In the rows, zero is written as 128.
Known rows, with every step that occurs
nimo -> kopu -> kesu -> rozur -> ziguniz -> tepun: [122 125 124 151  88 106 109 181  89 139 139  87  74 165 165 100 112 106
 161  49  52 127 119 164 122 121 174  89 151 118 111 131  85 128  76  88
  75  94 156 111 139 154 191 125 131 152]
rozur -> ziguniz: [121 168 129 131 149 110  96 173 149 166 145 156 119  80 141 125  91 165
  76 126 121 121 123 125 126 146 142 112 153 103 146 134 137 109 158 118
 173 121 165 132 146 117 125 123 171 130]
vusu -> ziguniz: [124 142 104 124 175 164 148 158 131 155 122 131 126 160 117  97  88 146
 129 148 122 154 110 166 101  83 164 123 119 116 146 141 144 166 108 129
 162  99 157 158 124 153 117  91 150  88]
vusu -> ziguniz -> tepun: [110 140 113 152 163 156 183 147 116 133 127 109 122 163 128 100  79 123
 150 124 156 174 103 203  94  65 200 111 138  97 138 134 157 180 115 120
 131 130 133 136 157 147 131  93 131  72]
pogom -> kesu -> kopu: [170  50 144 124 162 174 162 118  99 161 128 136 156 148 110 116 101 108
 133 122  90 136 111 127 138 120 175 118 153 144 116 154 101 125 157 137
 121 120 185 185 136 143 136 160 149 101]
nimo -> kopu: [126 111 131 130 124 123  97 139  95 127 147 104  94 150 151 117 125 102
 157  86  78 105 112 143 123 129 149  98 136  96 120 146  97 116  84 117
 103  99 145 110 131 150 150 113 103 137]
nedo -> kesu -> kopu -> lekur: [161 129 128  93  95 109 106 139  97 143 123  69 149 151  99  98 112 140
 118  80  98 126 138 165 161  80 152 123 123 199 143 135  95 116 158  86
 132 106 183 159 136 119 154 104 189 122]
nimo -> kopu -> lekur: [130 143 129 111  93  99  95 123  87 113 149  92  99 149 154 117 138  99
 186  63  90 104 137 149 117 126 165  78 145 114 129 145  70 130 115 108
 103  72 157 101 104 122 171  99 100 126]
pubup -> nedo: [146 150 101 142 193 119 122 114 125 147 117 162 102 159  73  89 113 156
 110 116 150 124  92 129 100 148  97 106 142 126 124 174 111 115 160 159
 103 110 138 120  99 164 133 134 112 110]
ferap -> kopu -> kesu -> rozur -> ziguniz: [110 158 106 159 106 113 122 161 101 126 130 122 150 154 167  65  98 168
 146  63  91 166 152 178  92 153 181 131 148 177  92 127  76 174  87 141
 140 108 141 123 105 151 206 130 135 168]
vusu -> ziguniz -> tepun -> pubup -> nedo: [ 98 164 100 170 170 140 181 144 115 126 123 126 132 175 114  76  81 119
 127 117 176 166 101 209  93  81 202  96 166 112 125 151 162 167 119 117
 142 130 142 151 155 147 138  91 137  93]
kudada -> visudu -> ziguniz -> rozur -> kesu -> kopu: [177  73 144 130 139 130 150 103  96 141 142  96  91 128 118  65 155 150
  90 149 123 134  86 153 169  76 179 103 143 153 101 132 141 170 106  62
 139 156 138 142  82  90 174 138 160 137]
ferap -> kopu -> ziguniz: [115 151 116 129 139 134 135 133 110  93 125 143 159 149 176  86  87 163
 139  73 112 146 166 175 102 164 191 135 157 149  84 149  89 188 122 153
 159 130 101 125  95 130 153 107  89 105]
kudada -> visudu -> ziguniz -> rozur -> pubup: [176  95 151 123 145 103 145 117 117 123 122 105  91 136 112  80 162 162
  96 158 137 132  99 160 148  87 166 105 140 141 112 137 149 175 132  74
 156 139 111 125  90  85 164 152 157 154]
pogom -> kesu -> rozur -> pubup -> nedo: [174 103 153 122 200 173 137 161 122 169  79 149 130 174 104 106  98 118
 143 127 104 111  95 140 124 142 137 108 135 145 139 192  97 113 180 149
 107 106 177 135 127 148 139 179 129 134]
nimo -> kopu -> ziguniz -> vusu: [123 101 120 119 133 123  99 146  99 120 123 111  80 156 151 102 115 123
 139  53  88 107 145 143 127 143 162  93 144  88 107 146  88 130  99 102
 114  98 130 122 134 139 120  88  80  84]
visudu -> ziguniz: [136 126 149  93 160 112 142 121 146 122 129 148 110 110 163 110 132 120
 117 149 117 151 123 144 134 113 157 123 135 120 105 150 121 156  95  99
 153 123 107 159 116 102 140 139 116 118]
pogom -> ziguniz -> kopu: [131 129 194 147 167 112 141  77 152 128 110  88 132 144 125  61  99 154
 132 111 144 120 114 133 124 122 198  96 161 100 107  96 119 130 148 174
 167 163 151 120 166 117 104 138 169 149]
vusu -> ziguniz -> rozur -> pubup: [136 130 122 149 209 161 128 174 122 163 122 115 133 165  79  80  87 173
 124 131 152 145  91 199  83  74 160 123 136 111 146 148 140 192 139 121
 169  91 127 124 154 172 134 110 143 115]
nedo -> pubup -> rozur: [175 151 147 109 180 148 117 150 164 154 161  91  94 171 108  97  95 137
 104  90 179  75 130 139 117  90 138 153 149 127 110 122 143  97 116 103
 179 113 105 136 139 120 163 132  83 137]
nimo -> kopu -> kesu -> rozur -> ziguniz: [133 123 120 138  97 113  91 188  96 146 135  96  78 167 160  98 121 117
 150  61  35 119 121 144 126 128 154  92 143 130 116 134  80 122  72  94
  93  77 168 121 125 154 183 125 141 160]
kudada -> visudu -> ziguniz: [172 106 136 105 121 106 158 109 125 121 121 119  86 130 134  91 159 144
  99 173 114 140 115 137 165  88 171 106 129 147 112 129 155 161 111  82
 151 141 135 149  69  72 155 138 167 134]
pogom -> ziguniz: [151 131 167 113 143 109 139 109 157 136 120 104 126 131 109  81 110 134
 141 143 111 109 126 114 144 124 168 100 164 115 112 109 125 130 130 151
 160 140 143 118 150  96  82 132 162 141]
tepun -> pubup -> rozur -> ziguniz -> vusu: [102 155 130 181 151  78 106 138 132 153 137 143 126 121 130  66 111 113
  64  78 201  96 142 175 121 144 174 115 213 127 137 135 162  77 117  72
 189 145 155 172 176  95 144 114 147 169]
ziguniz -> tepun -> pubup -> rozur -> kesu -> kopu: [ 85 112 148 205 125 109 169 113  96 113 156  92 136 128 147  82 108  63
 110  65 203 121 105 208 135  99 213 105 212 126 107 125 160 115 109  69
 107 206 121 136 190 103 172 124 117 133]
visudu -> kudada: [118 142 159 154 144 135 102 119 100 162 120 113 107  94 117 124 152  95
 158 138  90 131 118 110 127 126 121 102 114 135 156  97 137 145  98 143
 117 119 103 159 135 116 180 140 113 100]
ferap -> kopu: [107 147 119 151 132 128 125 109  98 103 143 131 166 138 163  85 110 150
 151  90 132 152 142 177  94 154 177 134 140 145  94 139  92 170  98 162
 155 129 120 113 111 146 170 116  96 143]
nimo -> kopu -> kesu -> rozur -> pubup -> nedo: [136 117 114 141 125 104  91 189  97 142 121  99  81 192 133  81 126 123
 144  64  45 115 106 151 118 129 135  85 140 139 109 148  71 125  85 111
  79  74 154 102 111 166 183 138 132 163]
kopu -> kesu -> rozur: [135 121 112 145  82 116 136 179 123 141 103 103 110 172 132 102 132 132
 144  91  73 153 141 133 131 120 127 123 124 185 117 110 101 144  98 100
  87  99 146 140 112 142 182 151 162 161]
kesu -> rozur -> ziguniz -> tepun -> pubup: [107 185 147 171 108 140  99 176 115 168 115 111  86 119 167 100  87 106
 133  96 123 133  91 164 166 140 156 104 152 142 150 158 133  86 118  88
 132 144 150 118 170 120 190 123 133 177]
kesu -> rozur -> pubup -> nedo: [132 160 137 148 175 150  74 187 123 171  83 119  88 161 110  76 105 136
 122 119 106 124  65 145 153 137  88 109 117 173 154 181 106  96 137 132
 117 111 129  87 114 147 172 153 120 175]
nimo -> kopu -> ziguniz -> tepun -> pubup -> nedo: [123 133 124 143 131 108 127 147  92 100 132 117  90 176 161 100 101  96
 141  48  98 105 124 174 125 141 188  74 183  94  91 169 101 130 119 101
  92 119 117 117 137 137 151 102  86 102]
tepun -> pubup -> rozur -> kesu -> kopu: [101 115 136 179 152 117 121 132 114 147 151 127 152 131 143  59 118  79
  61  86 166  86 116 170 148 123 176 115 212 163 117 131 156  87  94  66
 157 175 160 171 150  99 159 119 151 172]
kesu -> kopu -> ziguniz: [137  87 119 132 124 157 116 146 104 151 135 112 120 132 130  94  87 140
  95  96  72 151 107 128 181 119 156 120 154 173 110 138 104 128 129 101
 145 133 126 174 113 127 152 117 144  87]
tepun -> pubup: [ 95 158 119 154  97  97 132 139 120 106 125 136 168 136 140 109 145  96
  93 116 158 117 154 139 144 142 159 114 176 158 106 124 151 104 112  98
 162 139 135 154 145 101 139 121 154 189]
kudada -> visudu -> ziguniz -> tepun -> pubup -> nedo: [154 122 131 137 124  86 182  96 110 101 120 117  87 146 129  71 153 126
  98 149 156 148 104 165 152  92 196  84 160 144  99 145 165 157 119  73
 133 163 122 141  87  71 166 137 157 135]
ferap -> kopu -> ziguniz -> tepun -> pubup: [ 91 158 118 157 117 118 160 123  97  72 129 131 171 149 187  80  87 136
 144  57 142 157 169 207 102 160 225 123 184 141  67 145 104 190 120 134
 149 158  89 119 123 120 167 103  85 113]
ferap -> kopu -> nimo: [108 140 111 141 101 139 133 131  77 108 157 125 164 142 173  84 127 167
 141  60 147 151 165 203  97 145 189 140 141 156 107 119  99 184  86 191
 135 119 121 137  89 145 187 108 115 147]
ziguniz -> rozur -> pubup: [140 111 156 168 179 124  97 150 116 137 130 108 141 136  80 103 127 165
 122 101 173 110 102 176  99 117 120 129 146 116 130 138 122 160 171 113
 134 117  84  79 170 154 148 155 115 168]

Rows
[163 169 155 122 186 135 118 165 169 161 171  97  87 149 118  98  74 149
  88  80 192  78 125 153 111  92 163 143 169 103 116 124 153  94 134  94
 188 125 110 129 162 112 166 130  94 131] : nedo -> pubup -> rozur -> ziguniz -> tepun
[ 89 159 124 189 119  93 176 111 104  89 129 121 137 149 126  99 121  88
 124  82 207 142 119 185 116 126 185  90 192 117  97 141 153 125 141 110
  93 170 106 117 173 120 155 125 110 138] : ziguniz -> tepun -> pubup -> nedo
[134  98 110 155 188 204 138 166  86 180 154 105 134 160  98  65  92 165
 113 104 144 141  87 203 108  65 180 120 137 125 139 129 136 193  97 117
 136 110 162 154 135 178 153  87 150  96] : vusu -> ziguniz -> rozur -> kesu -> kopu -> nimo
[142  97 138 128 150 145 101 157  90 125 141 104  96 162 154 103 107 120
 141  56  82  83 122 159 129 134 165  97 162  91  98 157  88 152 112  90
  95 113 125 104 131 155 143 103  84 104] : nimo -> kopu -> ziguniz -> rozur -> kesu
[171 156 104 116 193 105 119 133 125 149 102 140 115 181  58  83 107 164
  97 103 140 112 108 153 107 128  97 114 132 144 132 181 110 111 177 142
 101 108 163 130 118 167 119 124 142 107] : pubup -> nedo -> kesu
[162 170 142 100 126 129  84 188 125 173 100  94 107 149 123 102  87 146
 114  99  90 109 122 165 162 110 124 133 107 168 162 160 121  91 145  87
 134 116 191 134 164 134 145 114 180 159] : nedo -> kesu -> rozur -> ziguniz
[103  71 118 135 131 185 126 168  79 159 169 108 153 104 150  81 133 127
  57  94 107 108  98 135 173 102 157 116 141 170 110 101 115 136  83 124
 101 167 180 141  99 127 149 114 169 117] : rozur -> kesu -> kopu -> nimo
[120 148 176 157 115  89 174 101 138 100 125  90 143 135 125  74 108  98
 148 112 162 120 134 155 145 112 219  81 204 109  90 103 147 134 128 130
 144 177 126 113 192  79 103 127 154 157] : pogom -> ziguniz -> tepun -> pubup
[138  93 147 167 173 163 119 127  94 146 152 105 141 127  98 101 133 142
 120  91 169  92 101 161 109 118 134 128 147 111 113 128 115 164 133  96
  98 153 124  92 157 159 144 129 103 137] : ziguniz -> rozur -> kesu
[175  93 159 119 155 187 152 137 113 162  95 137 125 167 128 125 104  95
 175 127  95 117 113 132 134 139 151 119 131 138 135 174 103 117 154 136
  99 115 178 156 135 145 144 165 122 126] : pogom -> kesu -> rozur
[106 136 130 155 203 167 149 126 126 149 111 114 132 173 131  78  77 164
 119 120 151 170  98 185  86  82 196 119 117 104 142 126 143 163 125 151
 169 121 165 156 139 172 137  99 159  95] : vusu -> ziguniz -> kopu
[164 120 188 142 178 108 116 120 147 141 121  89 136 136  75  65 113 162
 137 122 147  96 109 149 121 118 162  99 179 107 111 115 116 155 158 146
 165 132 112  86 179 116  98 149 155 168] : pogom -> ziguniz -> rozur -> pubup
[118 162 134 157 130 152  65 168 118 194 104 115  68 108 136  90  94 142
 123  95 117 134 100 135 156 147 123 113 118 134 164 151 115  82 111 104
 144 116 164 121 156 134 161 113 121 153] : kesu -> rozur -> ziguniz -> vusu
[176  49 145 109 164 178 167 131 107 152 116 144 152 157 116 114  86 118
 123 112  77 130 124 129 145 129 183 113 162 146 109 161  95 137 173 130
 126 120 174 192 125 134 125 154 145  76] : pogom -> kesu -> kopu -> ziguniz
[106 170 132 182 113  99 163 125  98 102 113 102 129 164 122  90 108  87
 133  72 192 137 114 201 131 117 180  95 180 138 109 154 149 115 142  95
  88 171 121 118 183 126 167 123 120 151] : ziguniz -> tepun -> pubup -> nedo -> kesu -> rozur
[126 179 102 146 141  83 125 141 119 118 109 145 160 174  92  77 131 121
  74  97 165 104 139 157 130 141 138 102 178 166 108 163 137  92 148 108
 143 125 160 157 138 127 136 116 164 178] : tepun -> pubup -> nedo -> kesu
[124 198 108 150 143  92 102 162 120 147 103 146 141 162 101  67 112 127
  68  93 152 106 126 158 141 151 137  95 179 171 122 175 137  76 148  99
 154 119 176 153 143 128 153 115 172 190] : tepun -> pubup -> nedo -> kesu -> rozur -> ziguniz
[128 186 109 150 133  96 111 146 112 133 100 137 147 177  99  70 126 116
  86  93 151 108 127 161 143 145 134 103 171 180 115 173 135  82 138 102
 139 124 166 155 136 132 154 120 158 188] : tepun -> pubup -> nedo -> kesu -> rozur
[157 104 155 127 143 108 160  81 120 115 115 107  87 136 147  76 153 157
  94 151 137 149 104 153 149  88 192 104 124 137 108 123 152 156 122  98
 158 159 140 147  79  87 166 141 171 135] : kudada -> visudu -> ziguniz -> kopu
[129 138 183 167 135  87 173  94 141 112 128  88 127 142 123  59  97  92
 145 101 177 108 126 169 133 111 221  86 222 101 102 109 154 125 127 120
 146 181 124 122 198  78 112 128 148 149] : pogom -> ziguniz -> tepun -> pubup -> rozur
[150 140 115 142 233 151 124 176 119 168 113 115 129 189  56  64  81 188
 112 117 156 135  90 212  75  71 150 120 132 118 149 167 138 185 159 121
 157  84 141 125 153 185 129 110 152 108] : vusu -> ziguniz -> rozur -> pubup -> nedo -> kesu
[165 124 161 111 214 106 116 141 137 137 116 135 111 138 100  78 121 161
 100 118 151 130 100 192 109 102 144 121 149 120 109 174 110 174 143  90
 148 111  92 126 144 135 151 157 119 137] : visudu -> ziguniz -> rozur -> pubup -> nedo -> kesu
[132  99 112 133  98  97 120 163  99 118 142  99 103 171 148 108 141 114
 151  70  57 119 142 141 108 120 157  98 144 120 101 119  85 143  77 107
  85  81 152 123 119 153 161 127 138 140] : nimo -> kopu -> kesu
[133 103 114 157 204 197 137 157  96 179 146 106 137 157  91  66  85 155
 115 117 137 139  77 187 105  68 175 118 141 119 132 140 134 187 103 104
 144 115 159 140 144 178 144  91 141  95] : vusu -> ziguniz -> rozur -> kesu -> kopu
[110 174  99 161 140  92 126 129 120 119 116 161 152 158 104  83 135 114
  80 111 174 113 127 142 124 156 137  95 187 157 103 160 140  97 136 118
 145 128 143 150 125 126 143 125 140 177] : tepun -> pubup -> nedo
[127 125 116 139  97 105 122 207 133 139  93 102 120 170 130  95 135 145
 121  97  74 147 135 138 132 117 123 121 126 193 122 108 100 143 115 104
 104  98 134 117 115 131 175 164 178 176] : kopu -> kesu -> rozur -> pubup
[110 137 120 162 179 160 155 152 123 156  99 102 120 194 133  64  78 164
 127 100 125 180 106 188  83  75 195 117 113 132 136 115 129 172 111 138
 151 109 173 162 133 180 164 109 172 111] : vusu -> ziguniz -> kopu -> kesu -> rozur
[137 130 164 174 194  99 122 127 145 179 161 128  73 111 134  88  60 127
 105  76 185 102  92 199  98 118 171 124 198  85 168 149 158 101 147  87
 140 161 138 142 183 115 156 135 117 101] : pubup -> rozur -> ziguniz -> tepun
[151 116 140 134 101  90 183  96 111  96 125 107  98 132 147  86 158 117
 106 151 149 149 116 167 163  84 206  92 156 142  97 125 168 160 110  63
 141 168 122 144  96  59 169 136 160 142] : kudada -> visudu -> ziguniz -> tepun -> pubup
[ 99  65 111 139 161 178 121 159  97 152 141 111 144 105 139  71 113 132
  53  88 104 112 109 121 174 114 158 110 150 154  97 118 102 133 103  95
 120 177 168 133 112 118 113 102 142  80] : rozur -> kesu -> kopu -> ziguniz -> vusu
[162 159 153 128 193 127 112 167 175 165 163  94  96 166 117  84  78 174
  71  65 179  86 137 145  97  97 166 146 163 118 110 108 141 100 133 103
 196 113 129 141 149 124 176 140 124 142] : nedo -> pubup -> rozur -> ziguniz -> kopu -> kesu
[167 154 141 101 115 139  98 167 114 156  89  79 115 171 117 103 105 126
 138  98  90 111 123 168 165  99 119 139  97 178 154 153 118  99 131  92
 111 120 170 134 158 140 148 114 160 156] : nedo -> kesu -> rozur
[123 113 110 119 139 129 132 138 134 115  90 135 108 138 123 103 113 162
 100  78 140 131 175 129 132 145 149 121 138 114 113 130 113 150 146 107
 139 126 105 142 129 111  86  92  98  52] : kopu -> ziguniz -> vusu
[139 149 125 118 209  91  99 191 145 138  92 137 140 160  69  81 115 177
  60 123 137 107 101 159 113 121 100 111 134 151 137 170 112 118 196 145
 140 108 135  86 125 138 109 156 168 142] : rozur -> pubup -> nedo -> kesu
[123 143 120 136 212  96 101 179 144 138 101 150 134 146  78  85 121 171
  67 132 144 117  91 142 108 134  97 104 145 138 131 163 116 124 184 156
 144 111 119  81 115 139 118 162 146 144] : rozur -> pubup -> nedo
[161 102 149 133 123 106 161 100 117 122 103  96  78 156 150  64 150 157
 103 135 116 157 105 153 156  86 191 104 123 160 107 120 141 157 109  86
 140 149 145 153  72  92 188 151 181 151] : kudada -> visudu -> ziguniz -> kopu -> kesu -> rozur
[139  62 147 160 190 157 118 135 106 190 171 109 102 125 132  55 100 114
  76  72 150  81  82 182 135  95 158 134 181 144 149 127 135 108  92  95
 111 173 163 162 126 126 166 125 129 101] : pubup -> rozur -> kesu -> kopu -> nimo
[134 122 145 167 205 103  91 125 149 196 146 137  65 106 112  68  77 154
  83  71 186  97 111 176  93 127 150 131 179  85 174 143 145  85 135  91
 164 139 155 153 176 121 134 118 114  96] : pubup -> rozur -> ziguniz -> vusu
[108 180 114 131 102 103 126  96  90  92 146 119 172 135 166  85 121 148
 182  66 145 153 169 184  85 150 191 116 151 164 104 137  69 182 124 153
 152 104 130 102  85 117 190 100  92 132] : ferap -> kopu -> lekur
[ 96 113 163 165 134 141 136  99 104 125 125  99 135 152 163  98 128 174
 104  55 184 141 132 182 105 119 184 127 120 120 134  90 127 138 139 189
 122 147 141 148 127 160 175 132 158 142] : ziguniz -> kopu -> nimo
[155 155 147 100 132 129  86 195 123 154  79  80 126 168 114  97 106 140
 115 101  91 107 117 172 164  97 114 134 100 187 158 155 114 102 147  94
 126 117 164 112 158 132 141 128 175 170] : nedo -> kesu -> rozur -> pubup
[139 131 117 120 190 104  95 199 122 152 107 126 140 160  70  68 119 186
  47 101 129 112  97 170 129 108 109 111 140 173 141 158 112 120 180 153
 135 104 141 110 117 143 132 150 186 145] : rozur -> pubup -> nedo -> kesu -> kopu -> nimo
[137  66 149 164 207 153 115 123 116 188 166 109 102 123 127  55  91 108
  81  84 145  82  71 170 134 100 149 133 181 139 144 140 131 100  98  85
 119 177 161 152 138 125 157 129 123 103] : pubup -> rozur -> kesu -> kopu
[ 91 156 108 163 146 142 184 152 113 120 127 112 142 167 132  92  89 108
 133 119 168 166 114 206 103  75 215 103 161 110 123 133 169 170 109 106
 148 135 138 150 165 136 136  89 145 100] : vusu -> ziguniz -> tepun -> pubup
[162 137 147 111 197 163 119 165 161 158 169  90 109 160 118  89 101 134
  80  91 179  59 122 133 120  90 144 147 152 129 100 116 139 101 105  95
 170 136 125 125 129 113 152 128  90 132] : nedo -> pubup -> rozur -> kesu
[111 167 104 156 167 133 180 152 112 129 118 112 139 186 107  74  77 122
 121 109 172 160 111 219  96  69 204 100 161 118 128 155 163 163 127 107
 138 127 153 154 169 147 133  83 154  94] : vusu -> ziguniz -> tepun -> pubup -> nedo -> kesu
[186  96 148 123 133 112 153  96 109 128 129 107  83 138 114  84 159 155
 113 154 136 134 104 158 148  87 171 106 137 137 109 136 150 172 118  72
 146 139 118 140  87  91 170 142 149 143] : kudada -> visudu -> ziguniz -> rozur
[110  76 122 130 158 181 127 167 101 151 147 116 150 109 151  82 107 125
  55 103  83 106 100 118 180 114 161 110 152 162  97 122 106 136 111  95
 118 178 167 134 104 118 125 112 152  89] : rozur -> kesu -> kopu -> ziguniz
[159 103 146 125 113 100 182  94 114 103 123 103  83 131 141  92 151 129
 118 156 138 153 107 161 160  79 196  97 140 134 104 131 162 169 112  73
 129 164 119 136  91  70 164 136 153 123] : kudada -> visudu -> ziguniz -> tepun
[149 122 144 173 210 119  94 143 115 147 124 123 124 152  48  86 120 179
 115  95 185 110  85 176  87 127 106 117 154 116 126 163 113 156 185 130
 123 112  87  75 154 172 153 160 106 159] : ziguniz -> rozur -> pubup -> nedo
